Each row comes from the steps of one path. Every step used is in the known rows, and no mark comes twice. Write the path behind each row, first mark first.
In the rows, 128 means zero.
Known rows:
fifad > daful > sufe > kibil > zinik > puli: [ 91 109 156  96 194  88 157 103 189 181 156 194 151  97 140 154 104 137
 148 138 163 143 155 112 111 139 115 128 112  50 106 194 129 120 126 155
  85 119  61 147 115]
fifad > daful > sufe > kibil > zinik > puli > fegud: [118 110 149 110 209  83 150 106 211 199 154 202 172  95 141 145 105 150
 123 139 163 137 147 100 148 140 101 133 109  48  97 181 130 129 117 158
  89 113  57 145 125]
sipeg > puli: [ 76 126 160 144 143  97 155 109 157 145 102 130 124 103 102 148 128 122
 131 170 131 123 127 151  98 166 128 140 136  95 115 125 124 169 129 174
 135 144 103 137 109]
fegud > puli > rasagep: [ 99 117 130 147 170  98 142 106 163 147 106 141 125 121  81 157 121 122
 121 149 126 130 151 123 151 141 129 141 132 131 114 132 131 184 115 162
 128 149 133 129 105]
sipeg > puli > sadu > lidurod: [ 52 152 148 149 154  78 166  99 145 171 103 197 111 105 106 111 104 109
 137 166 123 108 113 149 117 161 100 149 136  74 115 100  89 191 134 168
 153 140 112 151 118]
duteler > nunu > zinik > kibil > sufe: [ 86 161 149 125 202  92 179 104 223 142  88  74 157 101 114 143  95 136
 157 173 126 111 149 129  98 153 150 126  99  97 105 103  94 155 146 168
 160 149 114 197 104]
guti > gusekam: [ 96 140 140 154 183 120 158 108 169 126 130 131 124 111  88 137 114 142
 149 176 134 134 132 166 105 158 124 135 130  89 127 127 163 149 134 149
 129 141 102 148 110]
daful > sufe: [110 126 152 117 163  92 134  96 181 140 112 145 117  91 124 155 109 123
 140 171 133 139 130 145 116 158 141 133 146 121 137 138 124 147 116 156
 129 133 108 136 103]
nunu > zinik > kibil > fifad > daful > sufe: [ 68 131 148  95 188  88 172  97 223 151 119 138 146  89 104 128 120 122
 144 159 136 144 172 140 120 160 160 131  78 121 104 152 109 140 135 176
  94 124  84 230 100]
fifad > daful: [ 86 133 150 133 168 108 164  93 163 131 108 162 121  91 104 133 124 117
 131 151 138 143 142 142 116 150 130 122 118  99 104 177 122 144 136 165
 116 149 107 149 113]
lidurod > gusekam > guti: [110 130 179 180 200  95 177 102 171 117 157 136 152 118 103 157 136 140
 157 183 106 136 120 156 112 159 146 117 140  85 118 112 137 162 120 143
 136 116 124 131 107]
guti > gusekam > lidurod: [ 98 150 144 169 171 119 165  93 169 138 126 177 160 109  91 140 123 156
 156 189 124 137 129 167 112 144 128 142 114  99 123 117 183 155 126 139
 141 143 118 131 116]
duteler > nunu > zinik: [ 97 160 149 155 152  89 170  95 165 155  80  90 131 104  95 140 107 141
 148 163 142 131 131 146  98 157 145 133 124 113  85 114 103 166 138 167
 159 147 111 170 110]
puli > sadu: [ 81 127 149 144 176 103 158 102 149 139 102 158 117 105 108 131  93 110
 146 169 122 118 119 139 122 152 123 125 137 103 125 121 100 181 129 159
 157 138 127 154 108]
fegud > puli > sadu > lidurod > gusekam > guti: [ 78 142 163 191 214  78 186  90 148 137 149 207 131 140 110 130 117 122
 179 174  89 119 117 145 124 145 132 149 157  72 128  87 115 199 117 134
 127 116 143 130 113]
duteler > nunu > zinik > kibil: [ 96 160 140 140 182  86 179 100 197 137  95  72 149 121  94 148  98 136
 163 158 136 125 139 143  93 165 151 125 105 101  98 111  86 158 144 165
 162 134  98 193 109]
daful > fifad: [ 82 131 153 125 153 108 152 104 174 138 121 142 115 114 123 148 101 117
 136 170 135 155 128 150 115 178 123 145 115  98 117 149 119 154 107 159
 151 136 112 149  98]
gusekam > guti: [109 123 172 174 183 111 173 102 163 119 124 133 141 116  93 148 120 132
 141 185 113 135 128 155 125 157 137 122 139 105 135 129 142 147 117 144
 139 147 120 124 100]
lidurod > sadu > puli > rasagep > nefen: [ 71 156 122 138 141  92 110  83 217 169 136 149 149 135  75 190 133 108
 107 171 115 120 151 114 131 151 109 146 131 128 112  86 114 143 102 171
 178 171 120 175  68]
kibil > fifad > daful > sufe: [ 90 135 159 119 172  97 157  90 187 140 130 175 119  75 120 124 131 111
 121 159 136 156 158 133 120 155 138 138 120 131 115 182 137 141 123 177
  90 129  96 167 103]
melo > nefen > rasagep: [107 138 141 131 164 110 171 106 197 116 113 162  99 137  88 146 106 125
 140 164 135 124 129 165 143 165 116 125 102  96 107 146 100 170 118 156
 152 125 120 130 106]
guti > gusekam > lidurod > sadu > puli > rasagep: [ 61 167 127 165 156  96 122  75 192 181 138 206 198 115  73 171 129 151
 118 177 125 125 137 136 109 146  91 159  92 105 103  72 173 157 104 152
 170 154 115 164  90]
zinik > kibil > fifad > daful > sufe: [ 86 134 151 105 201  91 164  96 219 122 144 158 139  91 115 132 123 109
 135 157 130 149 170 129 113 163 143 130  99 118 127 181 121 129 129 175
  95 121  85 188  98]
melo > nefen: [ 94 147 147 133 174 110 169 100 182 126 110 140  95 124 105 143 102 118
 143 167 130 133 118 159 121 166 119 120 134 103 114 139 102 160 137 160
 151 142 102 118 109]
fifad > daful > sufe > kibil > zinik > puli > rasagep > nefen: [112 121 135 106 183  92 154 111 242 208 177 187 154 117 110 170 109 138
 120 141 148 136 173  88 170 125 118 132 107  84 100 177 129 114 117 164
 102 140  63 160 107]
fifad > daful > sufe: [101 126 153 113 164  92 147  90 186 146 115 175 121  76 129 143 117 115
 133 152 140 150 139 138 118 150 144 130 127 112 124 173 123 137 124 163
  99 139  92 145 115]
zinik > puli: [ 96 130 142 128 172  96 143 117 146 127 119 129 127 141 104 154 106 132
 146 173 138 126 135 145 109 161 120 143 153  71 112 133 112 147 134 158
 132 136 113 153 105]
puli > zinik > kibil > fifad > daful > sufe: [ 95 132 148 109 195  85 160  89 200 139 125 177 136  76 115 131 107 109
 120 158 141 139 182 122 132 163 137 128  90 133  94 173 119 154 125 177
 112 133  87 191 112]
fegud > puli > sadu > lidurod: [ 67 144 132 148 184  87 157  90 136 145 100 201  98 126 107 116 101 101
 163 159 120 117 130 139 129 145 114 153 155  94 132 116  97 194 121 150
 131 143 144 138 107]
duteler > nunu: [115 164 151 163 169  93 162  93 161 127 103 110 122 107 108 141 112 130
 142 161 136 137 127 136  91 160 129 131 146 108 107 139 116 156 131 166
 156 141 113 132 112]
nunu > kibil > zinik: [ 85 162 162 136 171 109 166  99 182 163 117 155 141 101  99 137 110 121
 150 179 140 132 158 145 127 148 128 103  85 112 114 136 126 144 136 137
 130 138  92 141  97]
sufe > kibil > fifad: [ 83 119 160 140 203 112 173  98 163 115 130 132 128  97  84 134 125 138
 135 163 140 140 159 131 111 164 106 133 106 107 118 188 150 157 115 176
 129 123 127 142  94]
lidurod > gusekam: [ 98 136 157 145 186  87 154  99 163 121 135 133 129 112 110 154 132 131
 154 171 123 136 129 154 101 159 140 118 136  93 103 124 119 170 131 156
 142 115 126 145 111]
fegud > puli: [ 89 120 145 141 171 106 143 100 148 117 102 134 111 121 102 155 125 117
 155 158 129 132 143 142 112 147 141 141 157 113 131 142 135 172 118 154
 117 145 135 122 102]
kibil > zinik: [ 96 133 161 139 169 110 151  97 168 161 121 147 132 104 113 141 119 113
 143 175 136 133 143 138 125 142 128  98 127 107 101 140 125 159 132 140
 137 141 103 136  96]
nunu > duteler: [ 79 130 147 127 182  99 144 112 186 155  92 124 117 120  92 132 113 119
 139 204 134 134 126 155 121 168 138 123 127 115 118 136 111 174 125 173
 133 131 123 161 110]
sadu > puli: [ 80 143 147 125 147  91 129  86 152 147 107 135 137 111  99 168 121 124
 130 174 130 128 146 147 103 167 103 138 147 125 128 128 130 155 117 166
 152 148 118 159  96]

Write each row's path:
[ 49 147 145 129 152  90 113  76 166 141 113 153 144 115 103 176 125 108
 136 168 133 123 131 135  76 166 105 144 138  96 117 107 115 148 110 159
 163 150 121 160  76]  lidurod > sadu > puli
[ 63 154 146 152 135  81 112  58 149 168  92 217 176  92 103 179 120 123
 128 183 133 115 146 130 104 155 106 145 116 120  76  87 133 179  98 154
 189 168 141 141  94]  gusekam > lidurod > sadu > puli > zinik
[ 50 156 151 143 142  90 118  61 165 155 112 198 181 111 105 180 134 126
 141 181 124 127 132 140  84 153 106 149 122 107 110  98 138 155 102 150
 172 153 138 146  82]  gusekam > lidurod > sadu > puli
[ 76 140 156 139 179 110 173  92 165 121 123 163 122  93  94 115 138 112
 118 160 135 153 164 135 116 153 126 128 109 120  93 187 138 150 134 179
 106 136 111 170 102]  kibil > fifad > daful
[ 95 167 145 145 188  76 154  88 159 139 136 170 121 119 109 130 129 128
 155 174 123 133 123 159 111 161 116 123 131  78  99 117 103 169 130 152
 144 118 131 147 110]  sadu > lidurod > gusekam
[ 83 155 158 178 216  70 185 109 146 144 169 203 149 158 112 127 102 136
 167 184 101 116 106 148 121 159 110 149 153  24 112  77  90 174 128 138
 145 108 121 166 119]  zinik > puli > sadu > lidurod > gusekam > guti
[ 93 144 133 129 150  86 129  93 167 174 111 140 147 110  81 168 114 129
  98 165 129 126 156 129 142 159  92 137 122 142 114 119 127 169 113 172
 162 150 115 165 102]  sadu > puli > rasagep
[ 87 115 142 119 213 100 148 107 192 122  89 139 134  99 118 161 100 112
 149 174 121 101 177 116 131 147 139 132 123 114 118 125 125 185 127 159
 131 163 140 143 105]  fegud > puli > zinik > kibil > sufe
[101 196 153 148 170  91 174 112 171 168 128 134 151 134 116 139  95 138
 161 169 153 128 150 126  98 153 118 135 114  70  95 127 111 134 143 145
 133 128  72 150 105]  duteler > nunu > kibil > zinik > puli
[ 76 141 144 104 193  85 133  93 192 151  95 140 160  89 119 171  95 116
 124 188 123  97 182 120 120 164 102 130 112 125 116 112 119 170 123 169
 168 165 123 179 101]  sadu > puli > zinik > kibil > sufe
[ 96 113 134 134 196  94 145 102 164 118  97 136 125 119  96 163 101 115
 154 158 134 116 169 132 129 156 144 131 127 115 111 131 115 183 122 156
 136 150 129 142 108]  fegud > puli > zinik > kibil
[ 42 164 138 137 198  97 130  75 219 159 123 203 210  96 111 173 108 136
 142 201 118  96 162 128  89 152 103 151  81  84 106  63 166 160 115 148
 175 165 121 179  92]  guti > gusekam > lidurod > sadu > puli > zinik > kibil > sufe
[ 77 165 131 173 172  99 119  71 199 176 130 209 208 112  97 161 137 155
 124 184 127 122 121 141 105 153  91 166 111  77 110  65 176 159 102 147
 163 141 110 152  95]  guti > gusekam > lidurod > sadu > puli > fegud
[ 47 166 141 158 157 103 125  69 177 154 135 200 188 116  95 168 134 143
 153 185 123 126 129 154  69 153 106 163 114  88 118  81 177 147 109 144
 161 148 121 155  88]  guti > gusekam > lidurod > sadu > puli
[ 79 126 140 133 178  93 153 119 139 141 116 156 124 141 114 141  85 120
 153 168 128 113 123 133 117 158 111 146 156  61 117 115  88 170 133 160
 144 131 116 171 110]  zinik > puli > sadu
[ 36 151 140 122 184  82 137  69 185 138 129 187 165  95  92 154 124  94
 113 157 140 123 184 113  91 172 104 140  83 107  70 140 113 156 118 184
 142 148  98 212  82]  lidurod > sadu > puli > zinik > kibil > fifad > daful
[ 93 114 167 135 196 110 161  97 172 158 137 147 142  97 104 146 111 135
 149 159 148 134 146 126 117 143 111 100 107  85 108 175 141 152 123 147
 135 130 104 120 101]  sufe > kibil > zinik
[ 70 128 156 143 174  89 166 105 174 136 112 132 140 100  87 137 119 117
 117 178 130 113 173 135 118 179 123 138 100 115  84 123 121 187 130 188
 146 137 100 180 108]  sipeg > puli > zinik > kibil > fifad
[ 67 150 138 153 198  71 159  88 143 141 131 207 112 129 116 127 115 111
 179 158 107 120 125 142 113 147 122 147 154  77 115  99  95 208 122 150
 133 114 145 147 115]  fegud > puli > sadu > lidurod > gusekam
[ 65 154 146 172 175 114 147  84 182 133 135 196 169 112  92 148 127 145
 159 183 129 133 114 159  85 142 130 144 105  73 110  95 168 144 120 136
 153 144 125 139  95]  guti > gusekam > lidurod > sadu
[ 71 120 160 133 203 111 185  91 167 118 137 164 132  85  88 124 128 131
 126 141 145 151 169 127 112 156 108 130  88 101 102 222 151 141 125 184
 101 129 113 154 104]  sufe > kibil > fifad > daful
[ 83 104 159 108 198  85 152 112 174 188 151 191 147 114 144 148  73 133
 165 156 145 118 130 110 121 143 105 132 136  53 128 142 108 157 119 147
 123 109  80 155 110]  daful > sufe > kibil > zinik > puli > sadu
[ 75 155 129 130 185  82 156 109 134 156 117 195 113 145 109 114  81 117
 151 171 131 111 121 139 125 156  90 152 149  50 113 108  75 172 136 153
 150 132 122 170 112]  zinik > puli > sadu > lidurod
[ 89 114 156 125 199 103 160 115 162 161 148 147 150 130 111 155 103 145
 153 160 153 126 147 123 113 148  99 120 123  48 102 167 129 143 127 149
 127 123  94 137 102]  sufe > kibil > zinik > puli
[ 50 146 144 103 179  68 124  64 208 154 135 200 163  79 116 160 118  95
 114 157 140 128 180 110  92 173 114 149  91 122  86 138 114 142 107 183
 132 137  84 210  84]  lidurod > sadu > puli > zinik > kibil > fifad > daful > sufe
[ 50 155 155 153 172  60 171  98 152 165 134 201 124 107 120 119 117 117
 152 168 111 110 109 152 101 163 114 146 135  60  99  84  86 204 134 170
 151 109 115 161 124]  sipeg > puli > sadu > lidurod > gusekam
[ 80 157 169 178 212  72 184 105 155 182 183 221 163 156 123 123 102 129
 169 189 104 114 116 136 130 144 107 122 145  25  91  75  94 176 132 122
 140 105  99 163 111]  kibil > zinik > puli > sadu > lidurod > gusekam > guti
[ 71 156 140 136 185  84 158 104 143 190 133 212 132 145 122 109  82 109
 153 175 133 111 128 129 135 143  88 127 139  50  92 106  77 172 140 136
 145 131  99 168 106]  kibil > zinik > puli > sadu > lidurod
[ 98 159 140 146 156  81 162 112 156 154  95  89 138 143 102 148  99 149
 155 166 148 122 133 143  92 161 134 155 141  74  75 104  93 158 140 170
 148 140 101 188 113]  duteler > nunu > zinik > puli
[110 140 138 139 167  90 122  88 177 166 101 143 160 107 103 160 123 134
 107 171 131 123 140 133 135 165  89 144 144 118 117 111 133 168 110 171
 154 140 110 155 104]  sadu > puli > fegud
[ 76 146 142 125 179  84 140  85 168 140 117 136 150 111  87 156 110 115
 117 181 129 117 193 131 120 180  97 138 112 143  98 126 126 175 118 180
 158 140 113 198  91]  sadu > puli > zinik > kibil > fifad
[ 94 114 164 117 197  97 156  95 182 130 136 146 128  83 108 142 117 140
 137 163 138 144 152 132 115 164 119 141 117 121 136 181 152 147 104 174
 116 114 113 143  95]  daful > sufe > kibil > fifad
[ 79 145 146  99 175  70 142  77 195 158 126 180 153  77 116 154 109 110
 112 162 136 133 197 120 121 173 113 145 102 149 101 157 129 153 114 186
 115 137  82 210 106]  sadu > puli > zinik > kibil > fifad > daful > sufe
[ 85 122 141 140 203  99 155 101 163 111 112 136 128 119  85 142 117 111
 143 169 127 123 189 126 130 163 135 141 119 134 102 141 132 191 119 167
 129 138 133 162  99]  fegud > puli > zinik > kibil > fifad
[ 71 165 148 143 200  65 161 103 150 184 167 216 140 147 133 121  94 121
 172 176 123 114 122 131 120 143  97 124 142  29  76  88  72 187 141 137
 142 100 103 176 115]  kibil > zinik > puli > sadu > lidurod > gusekam
[ 46 154 145 121 188  83 121  68 206 159  98 202 204  89 122 184 107 119
 133 195 115  94 164 111 103 150 108 138  91 106  96  79 124 169 110 155
 190 168 143 167  87]  gusekam > lidurod > sadu > puli > zinik > kibil > sufe
[104 192 149 157 166  95 180  97 174 129 102 120 131 104  97 138  99 135
 149 163 140 136 143 143  95 166 131 137 107 115 119 137 118 142 134 163
 150 139 102 135 108]  duteler > nunu > kibil
[100 116 143 151 165  96 136  97 136 132  82 153 108 102  99 156 109 118
 140 162 137 121 158 134 133 149 135 140 149 127  96 134 134 194 116 156
 130 159 138 120 112]  fegud > puli > zinik
